Known rows, with every step that occurs:
lolor-guvo-dafig-fumitut-pago-lafev: 5	2	3	-3	-2	7	-5	-1	9	1	-15	4	18	10	-2	-26	-27	-10	-24	9	-7	4	22	-3	7	1	-4	16	17	2	0	-11	1	11	-3	10	0	-11	8	-1	-3	4	1	-2
keko-lafev: 0	4	6	-5	-2	3	-7	-2	0	10	-15	0	7	2	-4	-26	-3	-11	-17	7	-8	5	-3	2	4	4	-4	5	8	-2	9	-8	16	10	7	1	5	-12	10	5	2	8	-1	-5
pago-leget-dafig-fumitut: 5	-1	13	-2	-5	2	-8	-4	14	3	-20	-2	20	12	-6	-31	-20	-12	-23	7	-12	3	19	9	5	-4	-3	22	11	-1	8	-16	16	9	4	5	3	-8	5	2	4	4	-6	-2
geso-pago: 1	12	10	-9	-2	8	-6	-6	-2	3	-16	1	12	2	-5	-4	-5	-9	-2	7	-6	3	10	14	3	6	-3	11	4	-6	21	-12	16	9	10	3	0	-13	5	2	0	4	-1	-3
lafev-dafig-fumitut-pago-keko: -1	7	9	-4	-3	-3	-9	-2	9	5	-19	0	22	-7	-8	-26	-25	-12	-24	10	-11	1	17	-1	0	0	-7	16	14	-10	9	-7	18	12	7	3	-3	-4	-2	12	-4	10	-4	-3
fumitut-pago-leget: 6	2	4	-8	-1	5	-10	-6	4	6	-17	1	13	2	-3	-11	-15	-13	-4	9	-15	4	16	8	6	5	-1	13	10	-7	6	-16	16	12	7	2	-1	-13	4	2	0	4	-3	-3
lolor-guvo-leget-pago-fumitut: 6	8	5	-8	-8	16	-6	3	5	2	-13	3	18	12	-1	-12	-12	-9	-22	7	-13	2	12	3	7	5	-4	16	22	4	-9	-18	-3	9	-5	8	0	-6	5	6	2	13	6	-2
geso-guvo: 1	13	4	-8	-4	9	0	3	-3	1	-14	0	15	5	-4	-2	-6	-10	-8	4	-4	6	-5	11	4	6	-6	9	9	6	12	-9	9	9	8	3	5	-12	7	2	2	5	-6	-1
mefozuv-lafev-dafig: 2	2	8	-3	-4	-3	-8	0	3	-4	-17	0	36	-1	-9	-24	-2	-11	-16	5	-8	6	-4	-6	0	-3	-4	8	12	-9	9	-2	17	9	7	5	2	-12	1	6	-1	7	0	-1
pago-keko-lafev-dafig: -3	7	9	1	-3	3	-11	0	8	9	-20	1	11	-6	-6	-28	-9	-11	-19	8	-13	4	-4	-7	-1	-2	-8	8	17	-10	10	-5	18	9	7	-2	2	-7	7	19	1	13	0	-6
guvo-dafig-fumitut-pago-lafev-mefozuv: 4	3	5	-6	-1	-5	-9	-2	7	4	-18	1	17	4	-6	-34	-20	-10	-20	11	-8	1	22	1	2	-1	-2	15	13	0	6	-11	6	13	6	10	-5	-9	5	1	-3	6	-2	-2
leget-pago-keko-lafev: -1	12	9	-3	-2	8	-13	0	7	12	-17	0	4	0	-4	-27	-9	-9	-18	9	-14	4	5	-2	5	4	-5	11	12	-2	9	-13	16	10	8	-1	-1	-8	8	15	4	27	5	-7
mefozuv-lafev: 2	5	6	-4	-1	2	-8	-2	-2	-2	-13	-2	29	5	-7	-18	-5	-11	-15	4	-8	7	2	2	2	1	-5	8	8	-3	12	-3	15	8	8	3	4	-14	3	5	2	6	1	-2
guvo-dafig-fumitut-pago-keko-zotip: 1	0	2	-1	1	-1	-12	-3	11	6	-20	-1	19	-2	-4	-19	-25	-10	-21	9	-12	8	22	6	4	5	-9	19	2	0	9	-9	6	10	4	5	-2	-4	9	7	0	15	1	-5
leget-lafev: 2	9	3	-5	-4	5	-7	1	0	-1	-14	2	32	9	-6	-22	1	-11	-11	5	-4	5	5	3	6	2	0	10	9	-1	10	-9	16	8	7	1	3	-9	3	5	1	4	0	-1
lolor-guvo-leget: 5	8	1	-4	-5	12	-3	1	-1	0	-13	3	19	10	1	-3	-8	-9	-12	5	-12	2	-3	6	4	6	-4	14	21	2	-8	-12	-1	8	-4	8	3	-9	7	4	1	10	1	-2
mefozuv-lafev-dafig-fumitut-pago-keko: 0	4	10	-1	-1	-5	-11	-1	8	1	-17	0	33	-6	-9	-38	-22	-12	-30	8	-13	4	15	-9	-1	-3	-8	14	11	-11	12	-4	18	11	8	4	-2	-8	-2	11	-3	9	-2	-3
fumitut-pago: 3	8	4	-11	0	3	-8	-4	-1	6	-16	1	12	0	-3	-6	-9	-12	-5	7	-9	3	12	11	7	7	-2	8	8	-7	8	-11	16	12	8	1	-2	-10	3	3	-3	8	-4	-3
geso-guvo-dafig-fumitut-pago-leget: 5	3	1	-5	0	4	-3	1	8	3	-17	2	13	6	-3	-17	-25	-10	-16	7	-12	5	16	6	4	3	-7	19	12	8	6	-17	1	9	4	8	1	-10	9	-7	0	5	-5	-1
dafig-fumitut: 2	5	5	-7	-5	0	-5	-4	1	3	-14	-4	19	7	-7	-24	-17	-10	-25	7	-6	2	15	8	3	3	-6	16	6	1	13	-6	15	11	7	5	3	-5	4	3	1	5	-1	-3
lolor-momub: -3	7	3	-8	-5	11	-7	-2	0	3	-13	2	20	15	2	-2	-9	-10	-9	6	2	3	3	10	9	1	-4	13	14	-2	4	-5	19	10	11	7	5	-9	11	6	1	-1	0	-3
zotip-keko: 3	13	7	-5	0	7	-9	-2	-1	2	-17	1	22	1	-7	-4	-7	-11	-14	6	-3	2	-3	12	2	4	-12	13	6	-8	6	-2	17	7	9	0	2	-5	3	11	1	7	-2	-6
mefozuv-lafev-dafig-fumitut-pago-leget: 4	-4	8	-2	-3	-6	-10	-4	10	-1	-17	1	34	-1	-8	-41	-21	-12	-27	9	-14	6	19	-9	-1	-3	-4	16	12	-9	8	-10	19	12	6	8	-1	-13	0	1	-2	4	-2	-1
guvo-leget: 4	3	2	-7	-1	5	-9	-1	-3	2	-14	0	18	8	-4	-5	-3	-9	-6	4	-13	4	-1	9	2	5	-4	14	12	2	-4	-12	4	7	4	6	2	-9	7	4	2	12	0	-1
geso-pago-leget: 4	7	9	-7	-2	10	-8	-8	4	3	-17	1	13	3	-3	-12	-8	-10	-1	8	-12	3	13	11	4	3	-1	17	7	-7	18	-18	16	8	8	3	0	-16	6	0	2	1	0	-3
lolor-guvo: 3	10	2	-4	-6	12	-1	-1	-1	0	-13	2	17	8	-2	-3	-10	-10	-12	6	-4	4	0	6	7	4	-3	10	17	0	5	-6	9	10	-1	4	4	-10	4	6	1	6	0	-3
zotip-keko-lafev-dafig-fumitut-pago-leget: 3	2	12	-3	-1	-1	-11	-3	12	8	-20	5	17	-5	-6	-43	-23	-13	-28	10	-12	2	11	-7	-1	2	-11	16	10	-13	1	-12	21	12	7	1	-2	-7	4	6	-2	6	-5	-6
guvo-lolor: 5	17	0	-9	-3	9	-7	-3	-5	3	-20	9	22	8	-5	-3	-1	-10	-6	4	-7	2	2	11	3	5	-5	11	10	0	-4	-13	15	8	7	4	3	-9	9	3	3	7	3	-3
lolor-guvo-dafig: 4	6	-2	-2	-4	9	-3	-1	3	-1	-17	3	18	10	0	0	-8	-9	-12	6	-4	4	-1	5	6	0	-4	12	19	1	0	-7	0	7	-3	8	3	-7	7	3	0	10	2	-2
fumitut-pago-leget-mefozuv-lafev-dafig: 5	0	8	-2	-2	0	-11	-2	12	1	-19	1	25	3	-5	-30	-11	-13	-7	10	-16	4	15	-7	4	-1	1	12	16	-10	5	-17	17	11	8	4	-6	-14	0	3	-2	14	-9	-2

Rows:
1	4	12	-2	-3	-6	-8	0	9	1	-16	-3	29	5	-8	-40	-14	-12	-24	9	-10	3	20	-8	3	1	-1	12	11	-5	11	-9	17	13	9	6	-6	-9	-2	4	-3	21	-10	-2 => leget-mefozuv-lafev-dafig-fumitut-pago
4	-1	6	0	-8	0	-8	-1	13	-2	-18	1	38	8	-8	-43	-15	-12	-22	8	-11	4	14	-8	1	-5	0	21	15	-4	5	-13	19	9	4	3	3	-8	1	3	1	0	0	0 => pago-leget-lafev-dafig-fumitut
5	1	13	-9	-2	-1	-9	0	8	5	-18	0	17	7	-4	-20	-16	-11	-18	7	-15	1	22	12	4	5	-3	19	11	-1	-5	-19	5	11	3	7	-2	-6	4	-1	-1	15	-7	-1 => guvo-leget-dafig-fumitut-pago
4	5	6	-5	-5	-2	-8	-3	7	5	-15	1	26	6	-4	-44	-21	-12	-21	10	-12	0	28	2	4	3	1	20	12	-2	9	-17	17	15	6	7	-5	-8	0	1	-1	2	-4	-2 => dafig-fumitut-pago-leget-lafev-mefozuv
2	6	20	-6	-3	-3	-8	-1	11	5	-20	0	19	6	-6	-41	-18	-13	-22	11	-7	0	25	7	5	-1	2	14	12	-3	10	-14	17	16	8	6	-4	-10	1	6	-2	7	-10	-2 => leget-dafig-fumitut-pago-lafev-mefozuv
5	1	9	-3	-2	2	-9	-5	9	4	-14	-2	22	10	-5	-42	-26	-12	-26	9	-15	3	34	-3	6	3	-2	19	9	-1	12	-15	16	13	7	7	-4	-13	3	1	1	12	-7	-3 => dafig-fumitut-pago-leget-mefozuv-lafev
4	4	10	-3	-5	9	-3	2	8	0	-15	1	21	14	-1	-19	-17	-9	-24	6	-10	1	12	8	5	2	-4	20	20	4	-7	-14	1	10	-5	9	3	-5	4	2	2	13	-3	0 => lolor-guvo-leget-dafig-fumitut
1	8	11	-7	-3	-3	-7	-3	2	7	-15	0	18	4	-6	-40	-23	-11	-21	12	-7	0	27	2	4	4	0	13	10	-1	12	-11	17	17	9	7	-4	-12	0	5	-2	2	-5	-3 => dafig-fumitut-pago-lafev-mefozuv
1	5	13	-5	-1	-3	-11	-1	9	9	-19	4	17	-7	-6	-38	-19	-12	-30	9	-8	0	8	-5	-1	5	-12	13	7	-13	3	-8	21	12	8	1	-2	-5	3	7	-4	9	-5	-6 => zotip-keko-lafev-dafig-fumitut-pago
-1	8	12	3	-1	-3	-11	1	11	2	-17	-3	29	1	-9	-42	-20	-12	-27	10	-14	4	23	-10	2	-1	-5	14	14	-7	14	-8	17	11	9	4	-7	-7	-1	13	-2	22	-9	-3 => leget-mefozuv-lafev-dafig-fumitut-pago-keko
6	1	11	-7	-1	6	-10	-4	11	6	-20	2	13	3	-3	-15	-14	-14	-5	9	-14	4	17	11	7	0	0	15	12	-8	4	-20	16	11	7	2	-2	-12	4	2	0	7	-8	-3 => fumitut-pago-leget-dafig
3	4	14	0	-2	-1	-11	-1	15	10	-20	3	14	1	-5	-48	-21	-13	-27	11	-13	0	16	-9	1	2	-10	17	11	-10	2	-14	20	12	8	1	-6	-6	4	7	-1	16	-10	-7 => zotip-keko-lafev-dafig-fumitut-pago-leget-mefozuv
3	-1	9	4	-5	0	-9	-3	14	-1	-17	-3	31	11	-8	-45	-16	-11	-24	8	-15	4	16	-10	0	-5	-2	19	15	-2	10	-11	17	10	6	6	-1	-11	1	4	2	15	-6	-1 => pago-leget-mefozuv-lafev-dafig-fumitut
4	6	16	-5	-5	5	-4	3	10	0	-16	3	21	11	0	-33	-21	-11	-20	10	-12	0	19	2	4	3	2	18	23	1	-8	-19	1	14	-3	12	-4	-11	2	4	-2	10	-8	-1 => lolor-guvo-leget-dafig-fumitut-pago-lafev-mefozuv
0	9	15	-4	0	5	-6	7	9	10	-17	2	5	3	-2	-32	-23	-10	-24	6	-18	4	16	4	3	6	-9	17	13	6	1	-21	0	10	5	3	1	-10	10	4	2	15	-11	-3 => geso-guvo-leget-dafig-fumitut-pago-keko-lafev
0	14	16	-7	-3	5	-7	-4	0	3	-17	1	15	3	-6	-25	-4	-9	0	10	-6	1	11	7	1	3	2	9	9	-5	21	-13	17	13	11	5	-3	-18	3	5	0	0	-3	-3 => geso-pago-lafev-mefozuv
0	0	12	-4	-5	-3	-7	-1	9	0	-18	0	29	4	-11	-41	-17	-10	-23	9	-6	4	12	-9	-1	-5	-4	14	12	-4	10	-4	18	11	7	4	4	-12	3	6	-2	0	-1	-2 => pago-lafev-dafig-fumitut
6	5	0	1	-6	4	-4	0	12	-1	-16	5	27	10	0	-35	-21	-11	-23	10	-9	0	21	-3	5	1	1	21	23	1	-1	-18	2	13	-5	12	-5	-6	3	0	-1	4	0	0 => lolor-guvo-dafig-fumitut-pago-leget-lafev-mefozuv
1	3	7	-6	-5	-4	-8	1	8	0	-17	2	36	3	-7	-39	-13	-13	-21	8	-6	2	18	-7	3	1	1	14	11	-7	7	-11	19	12	7	3	-1	-5	-2	2	-4	4	-4	0 => leget-lafev-dafig-fumitut-pago
5	2	5	-7	-3	1	-8	-7	6	7	-15	0	14	4	-4	-28	-28	-12	-21	10	-14	3	28	6	5	4	-3	20	8	-3	8	-15	16	13	6	5	-1	-9	3	1	0	3	-3	-3 => dafig-fumitut-pago-leget
0	0	10	-7	-5	-7	-7	-1	8	10	-18	2	9	-3	-5	-42	-16	-12	-26	10	-10	3	13	-8	1	3	-4	8	10	-8	7	-10	19	14	7	4	0	-8	4	1	-4	10	-4	-4 => keko-lafev-dafig-fumitut-pago
1	-2	11	-2	-6	-4	-8	-2	15	10	-20	0	9	3	-4	-53	-20	-12	-26	12	-15	2	18	-12	3	0	-1	14	16	-5	5	-18	18	14	6	4	-4	-9	6	2	-2	15	-9	-4 => keko-lafev-dafig-fumitut-pago-leget-mefozuv
2	8	4	-1	-5	17	-7	3	7	3	-15	2	21	6	2	-9	-13	-9	-12	8	-17	6	1	2	5	10	-5	20	14	3	-7	-17	0	9	-4	5	0	-7	7	12	4	28	7	-4 => lolor-guvo-leget-pago-keko-zotip
-2	6	9	-3	0	1	-12	-1	7	12	-20	4	7	-11	-5	-27	-15	-12	-15	10	-15	4	8	-5	2	3	-7	7	14	-14	8	-10	18	12	8	-2	-3	-9	5	14	-3	12	-3	-6 => fumitut-pago-keko-lafev-dafig
-1	7	9	-5	1	3	-10	-3	5	14	-14	1	6	-3	-4	-38	-28	-11	-30	10	-14	3	26	0	4	6	-9	14	7	-4	14	-10	16	13	7	2	-1	-7	6	10	0	11	-3	-7 => dafig-fumitut-pago-keko-lafev
4	12	2	-2	-8	9	-3	5	-1	-4	-12	3	31	12	0	-20	-2	-10	-11	7	-9	0	-2	1	3	6	2	14	24	3	-8	-15	-1	10	-4	10	-1	-7	2	7	1	8	0	0 => lolor-guvo-leget-lafev-mefozuv
3	10	4	-4	-5	1	-8	5	-3	0	-15	1	31	9	-5	-23	4	-10	-8	7	-11	0	-1	4	1	5	3	14	16	3	-3	-15	5	10	4	6	-2	-6	2	6	2	10	0	1 => guvo-leget-lafev-mefozuv
3	2	10	-9	-1	1	-8	-4	4	6	-14	1	17	6	-7	-36	-25	-11	-22	10	-9	3	30	0	5	3	-4	13	6	-2	12	-10	17	13	8	4	1	-13	5	1	-2	1	-3	-3 => dafig-fumitut-pago-lafev
7	-2	0	-3	-1	-2	-11	-3	12	2	-18	4	25	9	-4	-33	-21	-11	-22	7	-11	3	28	-1	5	-1	-2	21	11	0	3	-16	6	9	2	7	-2	-7	6	-4	-1	4	1	-1 => guvo-dafig-fumitut-pago-leget-lafev
-1	7	5	-3	2	6	-11	-2	3	8	-18	0	18	-7	-2	-10	-16	-12	-6	9	-14	9	14	8	5	11	-7	11	1	-7	14	-10	15	11	8	-1	-2	-9	5	14	0	13	-2	-7 => fumitut-pago-keko-zotip
1	9	8	-1	-2	3	-8	0	2	0	-14	-4	26	12	-6	-25	-1	-10	-14	6	-8	5	7	0	5	1	-1	8	10	1	13	-6	14	9	9	3	-2	-12	3	7	3	19	-6	-2 => leget-mefozuv-lafev
3	-2	7	-6	-5	-5	-8	-4	11	3	-20	1	22	-2	-6	-29	-24	-12	-19	10	-13	2	18	-2	1	-1	-3	18	14	-10	5	-13	18	13	6	6	-2	-7	-1	2	-4	5	-4	-2 => lafev-dafig-fumitut-pago-leget
1	3	8	-8	-4	-7	-6	-3	7	4	-19	0	22	-3	-7	-24	-20	-12	-21	9	-8	1	16	0	1	2	-4	14	10	-10	7	-9	18	14	7	6	-2	-5	-1	2	-5	8	-5	-2 => lafev-dafig-fumitut-pago
5	4	4	0	0	3	-4	2	11	0	-16	0	21	12	-4	-33	-24	-10	-21	7	-13	7	22	-2	5	1	-6	17	12	9	9	-17	0	9	5	8	-3	-13	8	-6	1	14	-9	0 => geso-guvo-dafig-fumitut-pago-leget-mefozuv-lafev
3	10	18	-8	-2	1	-3	8	7	2	-17	2	18	9	-4	-32	-18	-11	-16	9	-12	1	15	7	1	4	-2	16	15	8	0	-22	1	13	6	9	-3	-14	5	0	0	8	-13	0 => geso-guvo-leget-dafig-fumitut-pago-lafev-mefozuv
1	-4	9	-5	-4	-5	-10	-4	12	10	-19	3	11	-3	-4	-48	-21	-12	-27	11	-15	3	15	-10	1	1	-4	13	13	-8	3	-15	19	14	5	4	0	-10	5	0	-2	6	-4	-4 => keko-lafev-dafig-fumitut-pago-leget
5	3	6	-5	-3	2	-8	-5	9	7	-15	-3	13	10	-4	-33	-25	-12	-20	10	-15	1	33	4	7	4	-1	20	9	0	9	-17	16	13	7	5	-4	-9	2	0	0	13	-9	-3 => dafig-fumitut-pago-leget-mefozuv
5	1	5	-5	-3	1	-11	-2	10	1	-18	5	29	1	-5	-27	-10	-14	-5	9	-13	4	14	-5	4	0	2	14	14	-10	2	-19	18	11	6	1	-2	-11	1	2	-3	2	-3	-1 => fumitut-pago-leget-lafev-dafig
